What can hang from each mark
K213: K84 K312
K212: K84 K436 K689
K312: K206 K213
K227: K212 K436 K726
K436: K227 K460
K2: K84 K206
K712: K2 K206
K726: K227 K689
K206: K2 K84
K892: K227
K153: K892
K84: K212 K213 K312
K460: K227 K436

Every row comes from one small tree of marks. The marks that hang from a mark follow it in brackets, in the order of their numbers. Every link used is in the known rows. Which tree was each row made from?
In the rows, 128 means zero.
Known rows
K84{K212 K312{K206 K213}}: [140 220  97 146 128 102 109 115  73 116 132 153 134  89 119 108 121 128
 154  98 127  75 140 150 110 114  72 123 132 117 127 136 103 124 130 140]
K212{K84 K436{K460}}: [114 151 114 122  80 130 155 145 166 118 147  95 142 163 146 127 128 106
 139 162  70 104 127 130 133 100 152 121 142 141 126 131  74 105  84  98]
K436{K460{K227{K212{K84 K689} K726}}}: [147 114 131 121  77 121  96 143 146 154 143  85 170 138  54 114 135  92
  89 191  74 107 146  96 130  75 144 114 117 122  99  99  65  78 146 105]
K227{K212{K84{K312{K213}} K689} K436{K460} K726}: [172 144 119 154  42 101  96 136 130 121 140 103 169 129  74 126 123  77
 117 178  90 102 161  93 111  47 136 121 112 118  92 111  52  84 161 120]
K726{K689}: [136 128 126 150 124 124 147 121 132 111 134 114 148 129 118 128 121 112
 126 132 135 119 117 139 118 135 151 128 135 129 135 124 146 122 134 137]
K84{K213 K312{K206{K2}}}: [135 185  92 128 130 151 107 128  88 100 112 121 164  94 118 120 115 165
 146  94 111  88 136 108 110 141  71 123 118  83 140 140 102 123 130 154]
K84{K212{K689} K213{K312{K206{K2}}}}: [145 156 108 132 135 172 104 149  71  83 151 121 167  99  94  94 161 140
 142  97  78  83 107 102 143 144  93 126 131  91  97 119  66 102 130 155]
K2{K84{K212{K436{K460} K689} K312{K213}} K206}: [135 241  87 152  96 130 161 133  85  80 128  90 137 118 122  76 134 124
 188 174  57  93 134 108  73 122 127  90 192 112  97 121  53 144  78 130]
K227{K212{K84{K213} K689} K436 K726}: [174  86 129 135  81 118  96 166 157 117 158 100 196 136  65 114 150 132
  96 154 116 137 113  69 145  74 153 106  97  96  93  95  69  54 178 156]
K212{K84{K312}}: [144 158 113 126 107 124 131 132 130 123 129 120 144 124 130 116 129 124
 146 151 109 109 119 118 115 100 133 127 131 128 132 132 110 117 141 122]
K153{K892{K227}}: [100 139 128 127 106 114 128 123 124 135 149 112 109 137 104 122 126 133
 156 123 121 154 136 122 143 133 111 134 135 150  96 125 140 107  97 133]
K206{K2 K84{K212{K436{K460{K227}}} K213{K312}}}: [111 197 128 151 150 202  72 165  76  77 166 108 164  76  58 113 171 144
 137 135  47  50  99  89 122 152 116 112 149  67 124 117  54 109 102 179]
K460{K227{K212} K436}: [149 128 157 160 140 121  81 128 140 130 150 132 171 125  61 127 120 123
  97 143 140  99 138 126 120 104 123  95 130 106 138  75 134 124 144 131]
K712{K2{K84{K212} K206}}: [122 204 118 122 163 143 151 134 104  79  92 114 145 137 110 124 128 151
 145 119 129 126  99 115 104 155 135 100 166  62 107 118  89 135 143 158]
K227{K212}: [148 125 148 131 132 125 104 121 125 129 125 119 149 132 105 130 119 130
 114 125 151 142 129 118 118 114 136 131 111 118 121 136 133 130 146 140]
K436{K227{K212{K84 K689} K726} K460}: [147 130 109  97  67 122 136 122 131 143 134  79 149 143  81 136 117 101
 112 164  73 123 167  83 126  64 152 144 129 144  86 132  73  79 131 108]
K84{K212{K436} K213 K312{K206{K2}}}: [134 202  84 142 141 147 106 149  91  76 138 125 169 101 117 107 141 174
 167 107  94  75 106  98 113 136  89 108 135  69 138 134  89  96 120 171]
K726{K227{K212 K436{K460}} K689}: [159 131 160 168  93 118 116 114 133 102 146  95 190 125  64 148  79  86
 121 146 162  89 121 138 111 121 159 121 112 108 112 118 145 115 132 145]
K892{K227{K436}}: [112 125 137 137  89 130 117 129 154 115 150 134 133 108 103 130 113 127
 142 136 148 132 121 121 143 134 127 119 116 133 116 106 123 112 117 131]
K726{K227{K436{K460}} K689}: [140 132 140 167  91 125 141 120 139  98 146 100 164 123  87 149  88  86
 138 150 142  80 118 153 122 138 153 117 129 117 124 111 137 113 114 135]
K206{K2 K84{K212{K436} K213 K312}}: [133 193 104 143 170 178  92 169  81  74 136 118 171  81  92 119 160 191
 158 112  95  84  91  71  93 132 122 121 154  57 148 125  98 100 137 193]
K153{K892{K227{K212{K689} K436{K460}}}}: [137 127 145 135  63 104 107 126 131 110 155  74 136 144  71 124 115  93
 147 158 120 155 153  97 145  94 132 129 127 131  71 125 109 101 120 120]
K726{K227{K212 K436} K689}: [165 110 164 178 116 118 116 123 156 117 153 118 206 126  68 138  92 101
 113 140 179 103 103 132 109 121 150 116 108 105 118  97 157 105 153 157]
K712{K2 K206{K84{K213}}}: [141 211 121 125 167 157 137 146 106 104 133 120 149 143  81 173 155 151
 138  70 133 121 123 112 143 136 112 119 117  65 147 129  98 112 162 142]
K712{K2{K206{K84}}}: [112 178 124 119 159 171 136 142 132 109 103 111 154 132 106 147 122 137
 118  94 127 119 125 103  88 136 123 140 149  90 119 101 102 137 148 141]
K460{K227{K212 K436 K726}}: [142  96 157 162 113 108  62 130 165 145 138 135 172 115  57 134 127 110
  70 168 148 119 136  89 129 100 124  91  95  92 112  97 101  94 180 160]
K227{K212{K689} K436 K726}: [160  68 148 148  93 108  93 136 157 130 138 116 168 136  73 129 134 102
  86 156 141 145 136  70 130  89 152 109 104 107  95  99  93  81 187 141]
K312{K206{K2{K84{K212}}}}: [104 186 117 121 151 154 134 128 109 107  91 120 165 105 127 113 126 153
 118  98 112 103 124 127 119 154  88 101 153  75 125 114  69 120 124 145]
K153{K892{K227{K212{K84{K312} K689} K436 K726}}}: [149 110 126 147  49  95  95 132 153 133 158  92 166 143  52 114 130 102
 136 180 112 156 133  56 133  64 139 120 115 130  68  98  88  52 169 144]
K460{K227{K212{K84} K436 K726{K689}}}: [152  99 154 175  97 108  91 140 196 136 148 108 211 128  60 124 123  87
  63 182 135 105 112 104 125  86 154  94 104 104 122  80  96  67 184 157]
K213{K84{K212{K436{K460{K227}}}} K312{K206{K2}}}: [114 214 118 156 115 190  99 125  98  99 174 127 166 105  88 120 138  82
 120 136  35  59 137 112 138 143  92 111 131  97 102 124  16 118  76 136]
K712{K2 K206{K84{K212{K436}}}}: [126 210 129 141 176 144 148 155 139 104 143 135 146 159  99 173 167 126
 145  97 120 114 108 105 139 122 139 106 149  67 148 120  83  95 158 139]

Write each row's tree
[171 153 137 135  82 151  92 144  99 111 184  80 182 116  55  87 153 108
 127 171  65  87 115 111 144  98 132 121 108 115  88 120  63 104 127 123]
K436{K460{K227{K212{K84{K213{K312}} K689}}}}
[133 100 138 135  47  96  96 121 135 121 151  78 131 147  46 138 119  90
 128 158 112 162 165  73 147  92 140 125 118 129  61 116  92  77 137 134]
K153{K892{K227{K212{K689} K436{K460} K726}}}
[148 106 115 118 105 115 123 115 119 149 137 111 146 128  76 133 122 119
 106 147 115 140 158  78 120  86 140 136 121 139  89 124 113  88 153 135]
K436{K227{K212{K689} K726}}
[135 140 137 132  93 120 122 125 135 113 139 100 144 156 114 140 114 108
 132 145 111 123 141 115 118 105 153 127 126 123 119 148 107 123 107 123]
K227{K212{K436{K460}}}
[122 144 114 168 108 109 112 135 129 106 157 111 144 124  70 125 141  96
 117 179  87  73 110 119 130 131 166  94 150 106 136 116 101  76 123 155]
K84{K212{K436{K460{K227{K726{K689}}}}}}
[155 199  83 136 148 165 118 169  95  73 155  96 166  92  84  80 164 184
 176 139  81 102  93  56  82 124 143 111 173  84 113 114  99 116 131 180]
K2{K206{K84{K212{K436 K689} K213 K312}}}
[152 189  79 163 111 131 144 107  89  97 175 127 144 110  82 143 124 109
 147 147  85 105 128  72 113 111 167 122 136 118 116 144 103  82 122 189]
K213{K84{K212{K436{K227{K726{K689}}}} K312}}
[143 127 114 142 128 120 138 162 133 110 162 123 141 139 121 101 161 126
 149 162  96 117  98 105 133 106 155 111 155 119 120 109 105  89 122 128]
K84{K212{K436 K689}}
[ 98 167 120 123 130 158 149 120 133 125  86 114 172 119 143 119 105 141
 108 100 103 111 144 130 111 153  82 109 144  94 128 109  68 130 112 119]
K312{K206{K2{K84}}}
[131 194 137 133 169 160 144 131 118 103  93 120 145 130 110 135 155 148
 138 110 117 138 126 114 131 154 114  75 159  65 135 133  70 133 135 149]
K712{K206{K2{K84{K212}}}}
[128 224  87 160 105 103 157 133  98 117 147 128 162 114 131  81 135 130
 162 141  78  82 125 129 102 115  91  96 163 110 116 104  58 106 107 111]
K2{K84{K212{K436 K689} K312{K206 K213}}}
[142 106 144 136  78 111  83 117 134 110 120 107 144 132  74 153 113  94
  96 143 138 129 156  91 132 104 146 113 102 102 102 139  93 106 164 150]
K227{K212 K436{K460} K726}
[108 128 127 150  41  97 133 124 166 125 168  63 161 180  74 137 110  84
 131 158  81 138 134 101 131  98 172 129 132 151  86 120 100  51  95 142]
K153{K892{K227{K212{K84 K436{K460}} K726{K689}}}}
[129 230  82 139 124 115 134 131  79  81 144 115 167 105 123  89 136 180
 170 117 106  86  99 105 119 149 104  83 139  75 127 140  81 109 118 164]
K2{K84{K212{K436} K213 K312{K206}}}
[105 128 138 146  97 107 119 126 150 123 151 115 124 136 106 128 118 117
 145 138 135 153 131 110 149 124 111 116 127 137  92 113 128 102 118 142]
K153{K892{K227{K436}}}
[183 140 137 158 106 123  97 143 144 127 163 112 194 123  59 102 131 117
 118 186 103  84 126 102 111  62 136  97 141 111 133  61 106  99 165 107]
K460{K227{K212{K84{K312} K689}} K436}
[146 235  65 128 131 139 170 136  77  69 143  87 156 102 107  68 138 189
 200 167  71 103 106  65  88 132 132  83 183  96  93 133  89 126  97 171]
K2{K84{K212{K436{K227} K689} K213 K312} K206}
[133 194  82 136  81 134 146 129  85 124 185 121 115 126  88 141 137  92
 142 147  34 104 170  95 133  79 136 134 142 142  85 131  34  76  69 134]
K312{K213{K84{K212{K436{K227{K726} K460} K689}}}}
[128 196 120 150 135 141 107 128  88 132 130 136 138  83 105 125 125 134
 134 109 117  96 147 122  79 114  97 149 138 123 139 118 113 137 133 138]
K206{K84{K312{K213}}}
[120 170  96 127 157 178 116 183 117  99 149 102 189 100  99 102 159 175
 130  95  71  82 104  81 117 124 100 121 157  71 133  92  59  75 119 151]
K312{K206{K2 K84{K212{K436 K689} K213}}}
[134 195 124 134 142 167 120 131  59  66 132 108 152  98 100  76 154 169
 163 115 103 119  87 100 117 184 128  95 152  84  76 138  80 155 112 196]
K2{K84{K212 K213{K312}} K206}
[113 124 130 141  37 119 133 131 174 117 164  77 169 157  75 140 107  95
 128 157  98 119 124 110 122 108 189 132 118 144 108 112  92  60  98 131]
K892{K227{K212{K84 K436{K460}} K726{K689}}}
[125 113 143 157  54  92 100 103 136 105 145  77 147 144  46 151  99  76
 119 144 139 147 151  98 137 117 153 125 114 128  81 129 125  80 138 164]
K153{K892{K227{K212 K436{K460} K726{K689}}}}
[127 181 124 157 127 144 133 144  76  73 170 124 154 118 110  89 168 158
 162 129  89 103  74 102 141 162 139  91 136  88  97 133  74 113 105 181]
K2{K84{K212{K436} K213{K312}}}
[155 107 136 163  81 134  90 162 145 137 206 109 201 142  55  85 173 114
 101 186  55  98  94  73 143  91 144 101 102 112  82  82  48  51 141 149]
K460{K227{K212{K84{K213{K312}} K436 K689} K726}}
[133 230  86 131 108 169 121 123  86  79 138 117 150 112 113 139 116 111
 152 116  60  83 149  97 112 122 109 124 137  86 122 151  46 118  91 137]
K213{K84{K212{K436{K460}} K312{K206{K2}}}}
[139 215 111 137 147 122 136 127  62  74 103 136 136 120 103 135 137 144
 160 132 141 105 101 115 113 141 137 113 147  55 128 131 101 116 173 147]
K712{K2{K84{K212 K312}}}
[126 145 104 143  89 171 145 164 151 105 175 102 202 142 135  86 161 119
 135 130  34  83 105 102 138 117 100 120 134 116 100  91  26  77  95 115]
K212{K84{K213{K312{K206{K2}}}} K436 K689}
